Each row was made from one small tree. Brackets hold a mark, then the marks that hang from it, in alphabetical order. Every link used is in the known rows. Write each row's tree.
Known rows:
{B {N G Q {W C}}}: [-1.40 -3.66 -0.10  0.82 -1.17 -0.53 -0.31  4.30 -4.20  2.55  4.21  2.35
  2.63 -3.42  2.11  3.39  0.88  1.72 -0.16 -2.94  0.28 -1.28 -1.27 -2.45
  3.67]
{W {C A} {N G {Y {U H}}}}: [-1.47  0.51  0.77  2.29  0.81  1.10  3.33  3.31 -2.61  2.19  5.07  1.00
  3.26 -2.80  1.28  2.91  1.80  1.04  0.20 -3.85  1.39 -2.28  0.01 -2.19
  5.00]
{Y N {U T}}: [-1.79 -2.02 -0.62 -0.30  0.18  1.47  2.37  1.98 -3.52  1.74  7.01 -2.70
  1.18 -1.27  0.36  3.90  2.08  2.42 -2.31 -1.20  1.99 -1.08 -3.86  0.27
  2.56]
{L N}: [-1.39 -2.42 -0.78 -0.05 -0.12  1.32 -0.21  1.19 -3.53  0.99  4.73 -0.34
  2.00 -0.32  1.02  3.79  0.12  1.38 -0.50 -1.20  1.56 -1.59 -2.13  0.58
  2.60]
{W N}: [-1.53 -3.52 -0.70  1.74 -0.38  0.60  0.97  2.13 -2.81  1.23  5.23 -0.29
  1.91 -0.30  0.91  4.95 -0.07  2.87 -0.97 -1.60  1.47 -1.64 -1.36  0.00
  3.24]
{G {N {W {C S}}}}: [-0.99 -1.88 -1.51  1.81 -0.41  0.77  0.25  2.67 -5.00  1.29  4.93  1.32
  2.13 -2.14 -1.35  2.74  0.27  3.30 -0.30  0.95  0.02 -0.55 -2.22 -1.44
  3.22]
{U H T {Y {N G}}}: [-0.05 -0.73  1.87 -0.35  1.78  1.41  2.49  0.87 -2.88  2.97  5.07 -2.05
 -1.88 -0.45  2.20  2.34  2.92  2.05  2.36 -1.58 -0.47 -0.09 -1.71  0.22
  6.40]
{T U}: [-0.94 -2.22  0.46  0.04  0.64  0.75  2.11  2.93 -1.96  2.38  3.27  0.88
  2.47 -1.74  0.84  1.54  1.92  1.96 -0.26 -1.28  1.37 -2.92 -2.39  0.08
  2.08]
{N {W {C S}} Y}: [ 0.06  0.89 -0.33  2.99 -0.31  2.21  0.47  2.76 -4.78  0.93  4.68  3.48
  3.78 -3.35  1.48  0.28 -0.64  0.18  0.40  0.64 -1.27 -0.77 -1.30 -0.75
  3.35]
{G {N Q}}: [-0.91 -3.93 -1.19 -0.37 -0.62  0.55 -0.85  2.51 -3.31  1.77  3.86  0.14
  1.58  0.14  0.19  4.70  0.90  3.74 -0.05 -1.28  0.53 -1.15 -1.40 -0.28
  2.46]
{N B G Q {W C} Y}: [-0.25  1.99  0.93  0.44 -1.89  0.85 -0.08  5.26 -4.77  1.33  3.96  5.97
  5.10 -6.07  4.00  0.53  2.75 -1.64  0.95 -4.34 -0.56  0.04 -1.01 -2.81
  3.62]
{G N}: [-0.94 -2.87 -1.57  0.10  0.09  0.81  0.23  1.38 -3.03  1.41  4.55 -0.43
  1.96  0.29 -0.71  4.02  0.65  3.64 -0.55 -0.12  0.55 -0.80 -2.39 -0.43
  3.26]
{L {N W Y}}: [-0.14 -0.58 -2.13  1.20 -0.46  2.48 -0.57  2.35 -4.42  0.72  5.02  0.83
  3.04 -2.29  1.91  2.52  0.29 -0.27 -0.19 -1.05  0.00 -0.71 -2.54  0.96
  1.97]
{G {N B Q {W {C S}} Y}}: [-0.33  0.17 -1.26  1.23 -2.18  1.33 -0.88  4.92 -5.97  1.11  4.80  2.81
  2.89 -4.20  0.22  2.55  1.16  1.59 -0.13 -0.63 -0.67  0.44 -1.43 -1.28
  2.68]
{G {N B Q {W C} {Y U}}}: [-0.57  0.29 -1.45  0.48 -1.65  1.37 -0.35  5.30 -5.98  0.86  5.67  1.77
  3.84 -4.68  0.51  2.41  3.23  1.31 -0.72 -1.61 -0.79 -0.26 -2.39 -1.53
  1.39]
{Y {U H T}}: [-0.73 -1.32  1.36 -0.37  1.33  1.41  2.29  2.42 -3.52  2.35  4.79 -1.61
  1.37 -1.03  0.78  1.09  4.59  2.62  0.01 -0.95  0.99 -1.74 -2.63 -0.32
  2.58]
{U H}: [ 0.26 -1.74  1.19  0.88  1.65  1.33  1.64  2.25 -1.95  2.15  3.57  0.76
  1.99 -0.31  1.47  1.62  1.80  2.49  1.06  0.13  0.58 -2.22 -1.39 -0.64
  3.27]
{C A}: [-0.74 -1.66 -1.36  0.78  0.29  0.63  1.05  2.90 -0.24  1.65  3.22  0.48
  3.00  0.97 -0.93  4.42 -0.01  2.35 -0.71 -1.26  1.83 -1.81 -1.39 -1.09
  2.71]
{Y {N G} {U H T}}: [-1.31 -1.29  1.01 -0.63  1.43  1.38  4.00  2.43 -2.85  2.91  6.09 -1.78
  0.91 -2.50  1.49  2.20  3.75  2.04 -0.76 -2.51  2.62 -1.05 -3.21 -0.72
  4.22]
{G {N B Q Y}}: [-0.31 -0.91 -1.37 -0.43 -1.63  1.31 -0.93  3.59 -4.01  1.23  4.49  1.12
  2.68 -1.82  0.73  3.86  1.53  1.91 -0.44 -1.73 -0.15  0.20 -1.64 -0.28
  2.73]
{C A S}: [-1.12 -1.90 -1.10  1.44 -0.09  0.89  1.56  3.32 -0.92  1.79  2.79  0.81
  2.09  0.33 -2.42  3.68 -1.79  2.96 -1.16 -0.27  2.96 -1.20 -0.48 -0.45
  3.31]
{G {N B Q {W C}}}: [-0.93 -1.27 -1.06  0.45 -1.92  0.12 -0.98  4.88 -5.40  1.19  4.94  2.30
  2.79 -3.51 -0.09  3.69  2.47  2.42 -0.34 -1.03 -0.19 -0.40 -2.18 -2.30
  2.02]
{T {U H {Y {N B W}}}}: [ 0.25 -0.54  0.46  0.74  1.22  1.44  3.35  4.95 -2.66  2.48  4.75 -0.19
  0.49 -4.29  0.98  1.15  3.35  1.50  0.64 -0.64  0.20 -2.05 -2.71  0.24
  2.39]

Which tree is each row?
[-1.36 -3.33 -0.74  1.06 -1.22 -0.66 -0.07  5.04 -3.19  2.82  3.78  2.13
  2.73 -3.01  1.13  4.21  0.71  1.80 -0.37 -3.31  0.82 -1.39 -1.02 -2.79
  3.52] -> {B {N G Q {W {C A}}}}
[-2.53 -1.41  2.05  0.67 -1.81 -0.67  0.88  3.83 -4.53  1.64  5.02  3.06
  2.76 -3.67  2.54  4.23  1.76  1.30 -0.05 -4.66  1.48 -1.47  0.08 -2.81
  4.74] -> {W C {N B G Q}}
[-1.13 -1.74 -0.38  1.39 -0.16  1.22  1.62  1.67 -2.51  1.60  4.74  1.05
  2.91 -1.54  2.66  3.50  0.00  1.06 -0.18 -3.71  1.16 -0.70 -0.86 -0.06
  5.00] -> {W {N G Y}}
[ 0.13 -1.55  1.70  0.22  2.10  1.31  2.88  3.05 -2.05  2.80  3.14 -0.28
  0.43 -1.81  1.28  0.38  3.16  2.19  1.88 -0.82 -0.27 -3.02 -1.46  0.65
  2.94] -> {T {U H Y}}
[-1.23 -2.34  1.43 -1.13  0.69  1.16  2.94  3.52 -3.08  3.30  5.28 -1.31
  0.55 -2.64  2.43  2.91  4.11  2.16 -0.25 -3.65  2.56 -1.36 -2.24 -0.59
  3.37] -> {Y {N G Q} {U H T}}
[ 0.15  0.33  1.47 -0.13  0.80  1.51  1.93  2.15 -3.70  2.29  5.92 -2.35
 -1.85 -1.02  1.26  2.82  3.32  2.08  1.38 -0.38 -0.77  0.21 -2.20  0.32
  5.23] -> {U H T {Y {N B}}}
[-1.98 -3.38 -0.16 -1.00  0.10  0.95  2.53  3.40 -2.31  1.83  5.63 -0.12
  2.74 -2.68  2.02  3.83  1.48  1.74 -1.80 -4.01  3.03 -1.87 -2.24 -0.54
  2.29] -> {Y {N G Q} U}
[ 0.19  0.39  0.71  0.32  1.12  2.63  1.77  1.91 -3.47  2.03  4.81 -0.67
  2.39 -1.27  2.03  0.45  3.30  1.08  0.41 -1.01 -0.35 -1.12 -2.19  0.57
  3.12] -> {N {Y {U H T}}}
[-0.17 -1.53  1.43  0.00  2.21  1.27  4.04  3.08 -1.54  3.11  3.97 -0.41
  0.13 -2.76  1.74  1.10  2.70  1.73  1.41 -1.86  0.73 -2.53 -1.79  0.39
  3.99] -> {T {U H {Y {N G}}}}
[-1.94 -0.50  1.49  2.68 -0.46  1.09  2.08  1.49 -4.46  1.68  5.02  2.54
  2.43 -2.86  1.82  2.25 -1.32  1.13  0.22 -2.43  0.99 -1.00  0.58 -1.02
  6.46] -> {W {C S} {N G Y}}
[-1.88  0.90  0.65  2.00 -1.07  1.26  1.73  3.34 -5.29  0.51  7.14  1.00
  3.67 -3.91  1.45  2.90  1.71  0.77 -1.42 -2.13  0.24 -1.52 -1.31 -1.42
  3.49] -> {W C {N B {Y U}}}
[-0.85 -2.31  0.56  1.79 -1.22  0.61 -0.67  4.38 -4.88  1.60  3.62  3.79
  2.63 -3.00  1.37  2.11  0.25  1.80  0.59 -0.63  0.03 -1.78 -0.44 -1.45
  1.88] -> {N Q {W {C S}}}
[-1.00  0.03 -0.06  0.49  0.01  0.83  1.88  2.65 -3.56  0.75  6.34  1.11
  1.66 -3.52  1.52  2.70  0.97  0.56  0.12 -1.83 -0.42 -0.20 -2.25 -1.36
  4.61] -> {U {Y {N B G {W C}}}}
[-1.03 -1.03  0.91 -0.92 -0.51  1.31  2.21  5.11 -4.12  2.38  6.43 -1.65
  0.62 -3.38  1.28  3.51  4.58  2.20 -1.48 -2.13  2.21 -0.97 -2.93 -0.47
  1.90] -> {Y {N B Q} {U H T}}
[-0.78 -2.08  0.32 -0.29  0.38  1.23  2.73  4.86 -3.79  3.14  5.49 -0.49
  1.10 -4.26  2.39  2.37  4.61  1.69 -0.32 -3.42  2.16 -0.91 -2.97 -0.91
  2.41] -> {Y {N G Q W} {U H T}}
[-0.49  1.80  1.10  0.86 -2.17  1.05  0.28  5.51 -5.21  1.45  3.67  6.21
  4.56 -6.53  3.06  0.10  1.60 -1.28  0.67 -3.72  0.16  0.42 -0.41 -2.44
  3.96] -> {N B G Q {W {C S}} Y}
[-0.67 -0.82 -1.95  1.20 -1.05  1.13  1.34  4.34 -3.18  0.69  6.64  1.05
  2.99 -3.59  0.50  4.09  0.52  1.16 -2.31 -0.29  1.47 -0.15 -3.83 -1.08
  2.15] -> {Y {N B W}}
[ 0.40 -0.19  0.62 -0.17  0.09  1.91  1.14  4.77 -4.05  2.86  3.35  2.20
  3.15 -4.45  4.09 -0.18  4.94 -0.16  1.53 -4.48  0.05 -0.42 -1.61 -0.66
  2.55] -> {N G Q W {Y {U H T}}}
[ 0.02 -0.41  0.86  0.29  1.35  1.15  3.90  4.80 -2.34  2.77  4.41  0.43
  0.79 -4.78  1.46  0.69  3.66  1.07  0.94 -1.86  0.71 -1.79 -2.56 -0.24
  3.30] -> {T {U H {Y {N B G W}}}}
[-0.82 -1.08 -0.45  0.00  0.09  1.29  1.40  2.05 -2.68  0.46  6.38 -0.92
  0.83 -1.11  0.72  3.98  0.07  1.63 -0.52 -0.72 -0.16 -0.48 -2.17  0.31
  3.82] -> {U {Y {N B}}}
[-1.30 -1.86 -1.70  0.12 -1.42  1.21  1.53  6.41 -4.04  0.76  6.86  0.24
  3.34 -5.00  0.79  4.03  2.54  1.36 -3.05 -2.12  2.21 -1.04 -3.65 -0.79
 -0.18] -> {Y {N B Q W} U}
[-1.09 -4.54 -1.12  0.30 -1.25 -0.32 -0.30  4.64 -3.33  2.62  3.81  1.54
  2.52 -2.92  1.88  3.87  0.81  1.99 -0.62 -3.27  0.97 -0.79 -1.72 -1.48
  3.03] -> {B {N G Q W}}
[-0.96  3.68  0.74  0.12 -1.01  1.25  1.96  4.13 -5.69  1.25  5.73  3.36
  4.92 -6.54  2.34 -0.90  4.88 -1.60 -0.30 -3.62 -0.18  0.74 -3.19 -2.76
  4.11] -> {N B G {W C} {Y {U T}}}
[-0.43 -1.24 -0.70  0.96  0.91  1.84  2.96  4.01 -4.00  2.28  6.79 -2.00
  0.98 -3.29  0.69  2.49  3.82  2.31 -1.27 -0.29  1.41 -1.08 -4.18 -0.25
  1.83] -> {Y {N W} {U H T}}
[-1.02  0.82  0.18  1.86 -1.53  0.51  0.78  4.70 -5.24  0.59  5.20  3.80
  3.73 -4.82 -0.25  1.16  1.09  0.89 -0.94  0.36  0.54 -0.36 -2.20 -2.51
  2.80] -> {N B {W {C S}}}
[ 0.75 -1.06  0.31  0.84  0.51  1.64  1.38  4.81 -3.16  1.61  5.34 -0.02
  0.15 -3.01  1.92  2.97  2.27  1.68  1.19 -0.69 -0.69 -0.90 -1.49 -0.10
  2.66] -> {U H {Y {N B Q W}}}
[-0.77 -3.05 -1.52  0.36 -1.01  0.99  0.28  4.99 -3.83  2.29  4.60  1.03
  3.54 -4.12  2.53  2.53  1.55  0.87 -1.03 -3.83  0.41 -0.68 -1.93 -0.65
  2.41] -> {B {N G Q W {Y U}}}
[-0.56  1.43 -0.41 -0.17 -0.53  2.08  1.48  3.56 -3.50  0.31  5.71  0.99
  4.73 -3.30  1.21  1.06  2.48 -0.01 -1.73 -1.74  0.54 -0.50 -2.73 -0.33
  2.07] -> {N B {Y U}}
